What can hang from each mark
K_484: K_471 K_862
K_949: K_133 K_184
K_471: K_6 K_484
K_136: K_560 K_778
K_6: K_471 K_777
K_661: K_420 K_862
K_862: K_484 K_661
K_133: K_949
K_778: K_136 K_777
K_777: K_6 K_778
K_184: K_420 K_949
K_420: K_184 K_661

Each row was made from one small tree. The marks that hang from a mark follow it in brackets, in the order of their numbers. Every link used is in the known rows. Write each row's tree.
Known rows
K_471{K_6{K_777{K_778}} K_484{K_862{K_661{K_420}}}}: [ 60   7 -12   8  45  -1 -31 -17  13  42  -2   5   3  12  -2  12  36  -3
   2  14 -46  14 -38  -1 -35  28  73  13  30 -19  50 -31  17  38  -4  20]
K_6{K_471{K_484}}: [-21   8  -1 -30  33  -2  -6  19  -7  67   5   6 -39  -3 -28  18 -35 -10
 -10   6  11 -22 -19 -34  34  10  33   8 -52  40  23   1  -8 -17 -30  26]
K_661{K_420 K_862{K_484{K_471{K_6{K_777}}}}}: [ 20 -11 -28  -5   2  -9  16 -10  31  -9 -23  -2 -45  32 -19  -4   8   1
 -20  40 -61  48  15 -18 -26  -3  33  30  58 -18  27 -28   4  16 -25  14]
K_484{K_471{K_6} K_862}: [ 39   9 -20 -30  -9   7   7 -26  24  43  10  32 -70   6  11  13  -6   0
  -7  26 -12   6  -6 -20 -11  21  33  -3   4  38  17  18 -11  24 -89  26]
K_136{K_560 K_778{K_777{K_6}}}: [-38  15  22 -14   9  -5   5   2 -35  39   3 -46 -46 -24 -33  70 -32 -34
 -41 -22 -42 -14   5 -42 -64 -45 -53  13 -34  31  10 -54 -15  -7 -25 -10]
K_778{K_136 K_777{K_6{K_471{K_484}}}}: [-29   8   5 -48  48 -21 -29  28   7  53 -36   8 -24   4  -6  38  36 -18
  24 -13   4  -3  48 -59  24  11  -9   5 -55  22  37 -51   4  -1  -1 -11]
K_484{K_471{K_6{K_777{K_778}}} K_862{K_661}}: [ 33 -10  -5 -14  30  19   4 -16  11  28   5  11 -85   5   3  23  30  15
   3  14 -31  13 -30  -8 -26  21  87  -7  13   6  29  -9  12  51 -44   2]
K_661{K_420{K_184{K_949{K_133}}} K_862{K_484{K_471}}}: [-14  35 -64 -56  -4 -19  82   5   5 -43  15 -24  -1  11 -17 -43 -26  49
   9  18 -26  45 -17 -11  22 -14 -15  31  59  18 -34  40  -4   8  22  33]
K_777{K_6{K_471} K_778}: [-51 -16  22 -25  69  47  22  41 -13  56   3 -13 -86 -17 -10  29   2  18
 -13 -28 -16 -37  18 -16 -19 -18  41   0 -67  43 -33 -34 -14 -31  -5  -4]
K_471{K_6}: [ 15   2   0 -10   8  -6  -7 -18  -7  51  -9  16 -21   0 -10  25  -3 -23
 -24   6 -37 -19 -24 -18  -6   2   8  15 -15  42  11 -14  -2  19 -74  19]
K_184{K_420{K_661{K_862{K_484}}} K_949{K_133}}: [-23  11 -29 -42 -52 -14  44   1 -28  11  29 -37  -8  36 -14 -23 -58  48
 -13  -9 -40  -4 -54 -12  27   5 -19  39  48  41  -8  17   2 -11  43  29]
K_471{K_6{K_777{K_778}} K_484{K_862{K_661}}}: [ 34  -3  -3  -3  48   6 -36 -16  -9  62   3  -9 -18   5   5  37  25 -21
 -15   1 -24  11 -47  -3 -20  23  82  -2   9  -1  71 -27  22  40 -10   7]
K_484{K_471{K_6{K_777}} K_862{K_661{K_420}}}: [ 63   9 -31   1  -4 -12 -11 -32  37   2   7  46 -52  40 -13 -15  42  25
  22  42 -52  25 -31 -24 -14  40  60  14  43 -14  30   2  12  60 -65  27]
K_949{K_184}: [  2  24   0 -33   0   0  13 -25 -27  49   0  16  -6 -18   1  17  -9   3
  -6  17  -7 -56 -45 -30  -2   4 -23  21 -35  60 -13  -6 -33   9 -45  16]
K_661{K_420{K_184{K_949}} K_862{K_484{K_471}}}: [ -1  27 -70 -40   6 -22  72   7  -7 -43   0  16 -37  38 -23 -45 -11  32
   0  29 -31  61  -5 -14   2 -13 -31  36  34  10 -39  26  -2 -10  19  31]
K_778{K_136{K_560} K_777}: [ 37  19 -17 -41 -17 -46  -6 -34   3  32 -30  13 -15  -6 -14  48 -20 -21
   5  -1 -18 -29  12 -61 -20 -10 -70  28 -52  30   8 -20  -2  38 -37 -11]
K_777{K_6{K_471} K_778{K_136{K_560}}}: [-18 -11  21 -21  44  19  19  23   0  31  -3 -42 -67 -23   1  43   0  16
  -8 -33 -22 -29  33 -46 -29 -55  -9   8 -83  33 -40 -50 -14 -36   7 -28]
K_6{K_471 K_777{K_778}}: [-23 -30  22 -29  57  51  28  26  -1  56  -9  -6 -74  -6 -30  33 -11   4
   1   2 -14 -54  -5 -10 -12  -7  69  -7 -48  24 -13 -21  -3 -18 -13  -2]
K_6{K_777{K_778}}: [  2  -9  15 -31  42  18  20   6 -18  61  -5  -3 -43 -14 -23  42 -14 -13
  -8  -1 -22 -42 -16  -4 -32 -11  40  -7 -34  34 -17 -17  -7   5 -24  -1]
K_949{K_133 K_184{K_420{K_661{K_862{K_484{K_471}}}}}}: [-33   8 -22 -47 -47   4  53 -11 -20   3  20 -29 -19 -20  -8 -10 -47  78
  -3   8 -21 -27 -50 -29  29  12 -19  40  57  52  -3  -5 -34  12  11  25]
K_133{K_949{K_184}}: [ -7  35  -8  -9   0 -19  25 -49 -29  18 -10  31  12 -26  16  25  -8  10
 -11  31 -18 -55 -45 -19  13  -2 -28  17 -24  55 -21  22 -32  -9 -33  13]
K_862{K_484{K_471{K_6}} K_661{K_420{K_184}}}: [ 23   7 -62   7  32 -47   2 -14  -8 -33   2  30 -31  18 -37 -24  28  34
   7  15 -62  68 -39 -35  16  31  -7  48  31  -6   1 -27   2  72 -40  14]
K_862{K_484 K_661}: [  7   8 -34  -6  10 -59 -36 -34 -38  36  16   7 -53  26 -21   8 -28  13
  -1  -8 -28  16 -54 -45  18  32 -11  43 -51  17  11   0  -4  68 -16   8]
K_484{K_471 K_862{K_661}}: [ 28  25 -43 -33  -8 -25  -3 -37  -2  30  27  47 -92  16  -3  -5 -19  33
  19  18   2   4 -41 -35   8  45  24   9 -35  33   9  49  -6  60 -64  34]
K_862{K_484{K_471} K_661{K_420{K_184{K_949{K_133}}}}}: [  2  43 -60 -43   2 -59  42   1 -11 -46  43 -15 -15  16 -30 -44   0  70
  35   4 -43  56 -60 -31  43  14 -10  41  40  13 -34  28  -2  65   8  16]
K_949{K_133 K_184{K_420}}: [ -2  28  28 -59 -23  -4  35 -16  -3  33  24 -25  23 -27   4   5 -28  32
  11   0 -20 -80 -59 -31  27  12 -24  24  19  66 -26 -12 -45  20 -36  20]
K_661{K_420{K_184{K_949}}}: [ 19  35 -43 -33  16 -19  51   6 -19  -9   8  38  14  27 -33 -33   6  12
  10  17 -38   1 -40  -9  -2  -2 -32  23   6  37 -59  18  -2 -12 -15  35]
K_184{K_420{K_661{K_862}} K_949{K_133}}: [-25  22 -19 -48 -51   5  62   6 -20  12  23 -12   4  20 -20 -25 -50  47
  -9  -3 -35 -40 -61  -1  19  -2  -8  26  45  62 -18  36   9 -27  14  50]
K_862{K_484 K_661{K_420}}: [ 31  16 -44   5   7 -64 -31 -34 -16  19  11  23 -30  34 -30 -18 -20  28
  12   6 -50  18 -42 -44   2  40 -23  58 -32   3  -6  -3  -8  68 -10  19]
K_862{K_484}: [  5   2 -21 -23   6 -37 -14 -23 -25  58   8  -2 -48  16 -17  19 -41  -9
 -10  -2 -18   0 -19 -37   1  17 -16  27 -46  31  -2  -4 -20  31 -26   6]

Write each row's tree
[ 30  32 -41 -22  12 -39 -43 -39 -22  65  23  28 -22  16  -4   7 -25  -4
   2   6  11   5 -59 -30  17  46  21  12 -39  26  50  34   2  52 -26  43]
K_471{K_484{K_862{K_661}}}
[  1  33  14 -21 -11 -24  37 -39 -15   0  -2  30   4 -10   9   8 -17  25
  -3  27 -31 -62 -46 -22  22  12 -43  27   7  55 -42  -1 -37 -18 -29  16]
K_133{K_949{K_184{K_420}}}
[-19  -9   8 -28  39   6  -8  24  -3  64   3  -4 -38  11 -39  28 -13 -21
  -3  15   2 -22 -20 -30  30   5  64  -8 -29  16  38 -16   2 -10 -19  14]
K_6{K_471{K_484} K_777}
[-31  14 -73 -24   4  17  66   1 -63   1  -6  36   7  23 -39 -20 -15  15
 -26  11 -20  -4 -65   6   9 -17 -21  16   7  52 -13  36  24 -35  17  50]
K_420{K_184{K_949} K_661{K_862}}
[  1  22 -33   1  43  -9 -38   4   6  35  24  24 -42  37 -12 -22  20  30
  20   2 -13  14 -16 -39   7  42  37  21 -31  -4  29  -3   1  12   5  37]
K_777{K_6{K_471{K_484{K_862{K_661{K_420}}}}}}
[-29  12 -33  -6 -36 -17  57 -32 -30 -28  -7  24 -36   0  -3  -6 -37  72
 -21  35 -33  -7 -38 -20  25  12 -39  44  43  38 -16   8 -25 -29  15  20]
K_133{K_949{K_184{K_420{K_661{K_862{K_484{K_471}}}}}}}
[-24  -3   4 -44  37  -8 -10  14  13  37 -44  23 -49  18  -5  30  40  -1
  31  -8 -11 -28  49 -57  11  13 -21   8 -65  25   2 -44   0   5 -18 -12]
K_778{K_136 K_777{K_6{K_471}}}
[  2  12 -34 -20   4 -62 -16 -17 -24  19  25  13 -98  16 -25   4 -30  33
   4   4 -22  39 -35 -51  22  30   3  36 -41  23   5   8  -8  72 -38   5]
K_862{K_484{K_471} K_661}
[-14  -1   3 -30  19  -8  -4   9   9  22 -25  -6 -56   6 -15  43  17  -1
   8 -16 -20 -21  48 -71 -15 -20 -40  22 -63  16   6 -54   2   6 -14 -29]
K_778{K_136{K_560} K_777{K_6{K_471}}}
[ -4 -14  20 -45  61   6  -1  25  10  62 -25 -16 -25 -19  -9  43  11 -16
  23   1   3 -26  14 -26  18 -16  51 -17 -53  21  13 -38   0 -31   9  -6]
K_6{K_471{K_484} K_777{K_778{K_136}}}
[ 18   6 -36  -7  -4 -16  16 -16  27  -5 -18  11 -46  20  -7 -13 -14  13
 -23  28 -51  46  17 -21 -23   1   2  44  32   3  10 -10  -7  12 -34  27]
K_661{K_420 K_862{K_484{K_471{K_6}}}}
[ 10  -7  12 -22   7  -1  14   5  13  28  -2  10 -64   3 -22  29  22 -14
 -12  27 -38   7 -12 -22  -8  -4  53  -8  23  26  19 -24   2  20 -85   2]
K_484{K_471{K_6{K_777}}}
[ 23  -6 -11 -31  55   0 -29 -10  12  53 -10   2 -37  13  10  24  24   7
  44   5  11 -12 -20 -30  23  25  67 -13 -52  -3  39 -11  12  11  24   7]
K_6{K_471{K_484{K_862{K_661}}} K_777{K_778{K_136}}}
[ 35  49 -71 -39  -4 -20  33 -31  -5 -16  35  16  35  28  -9 -51   7  49
  40  11 -25   0 -84 -12  24  29  -3  22  28  17 -21  61   5  52   2  49]
K_484{K_862{K_661{K_420{K_184{K_949{K_133}}}}}}
[ -1  13 -15  -7  72  18 -21  20   2  45  20   4 -53   9  -2  -8  19  41
  11 -14 -14   4  -2 -20 -15  28  57  17 -41  -3  12 -20  -1   1  30  24]
K_777{K_6{K_471{K_484{K_862{K_661{K_420}}}}} K_778}
[-11  16  10 -25 -11 -11   8 -22 -23  45  -3 -29 -37 -26 -37  66 -65 -34
 -35   0 -32 -34 -20 -38 -48 -31 -56  19 -36  34  13 -25 -16   4 -43   5]
K_136{K_560 K_778{K_777}}
[ 10  12 -12 -40  17  -9 -27  -2  20  48 -11 -14 -36  12   6  43  11 -17
  10  -9  12   0  45 -69  -9   2 -22   7 -48   3  51 -42   1   7   8 -16]
K_778{K_136{K_560} K_777{K_6{K_471{K_484{K_862}}}}}
[  8  44 -39 -51   5 -16  63   5  -7  -6  23  -1  48   1 -26 -31  -6  27
  21   6 -33 -15 -51  -6  20  -9 -18  17  32  42 -49  32  -8   9 -12  36]
K_661{K_420{K_184{K_949{K_133}}}}
[ -8  45 -56 -47   5   5  77  -4  -4 -25  -1  -3  56   5 -18 -40 -18  25
   4  14 -29 -13 -45   6  11 -20 -18  25  42  32 -34  49   4  -9  13  55]
K_661{K_420{K_184{K_949{K_133}}} K_862}
[-40   9 -78 -34  -7   0  59  -9 -59   2  14 -29  30  13 -26 -19 -36  36
 -16  -6 -21  11 -72   0  34 -14 -19  27  33  40   2  33  12   1  49  32]
K_420{K_184{K_949{K_133}} K_661{K_862{K_484}}}
[-29   3 -21 -31 -39   7  34 -28 -33  23  11 -34  27  -8  -4  -6 -51  56
 -11   0 -29 -49 -69 -23  25  14 -32  47  46  44   8 -16 -29  12  29  27]
K_949{K_133 K_184{K_420{K_661{K_862{K_484}}}}}
[-16  11   7 -35  28 -23 -23  21   4  37 -20 -25 -32  -5 -17  52  12 -20
  -1 -18  -6   0  47 -73  -3 -24 -31  18 -54  12  37 -62   4  -1   3 -27]
K_778{K_136{K_560} K_777{K_6{K_471{K_484}}}}
[-27  20 -53 -44  -5   1  60   6 -52  20  31   2  34  -8 -39  -8 -15  33
   3  -9 -22 -27 -89  -5  37 -10  -7   6  19  68 -24  34   7   5  -3  33]
K_420{K_184{K_949{K_133}} K_661}
[-23  -6 -59 -18 -19  -8  23  -8 -32  26   1  19 -76  11 -28   5 -53  33
 -28  13 -16  19 -19 -25   1   7  -2  29 -12  38  14  22  -3   9  -9  28]
K_420{K_661{K_862{K_484{K_471}}}}
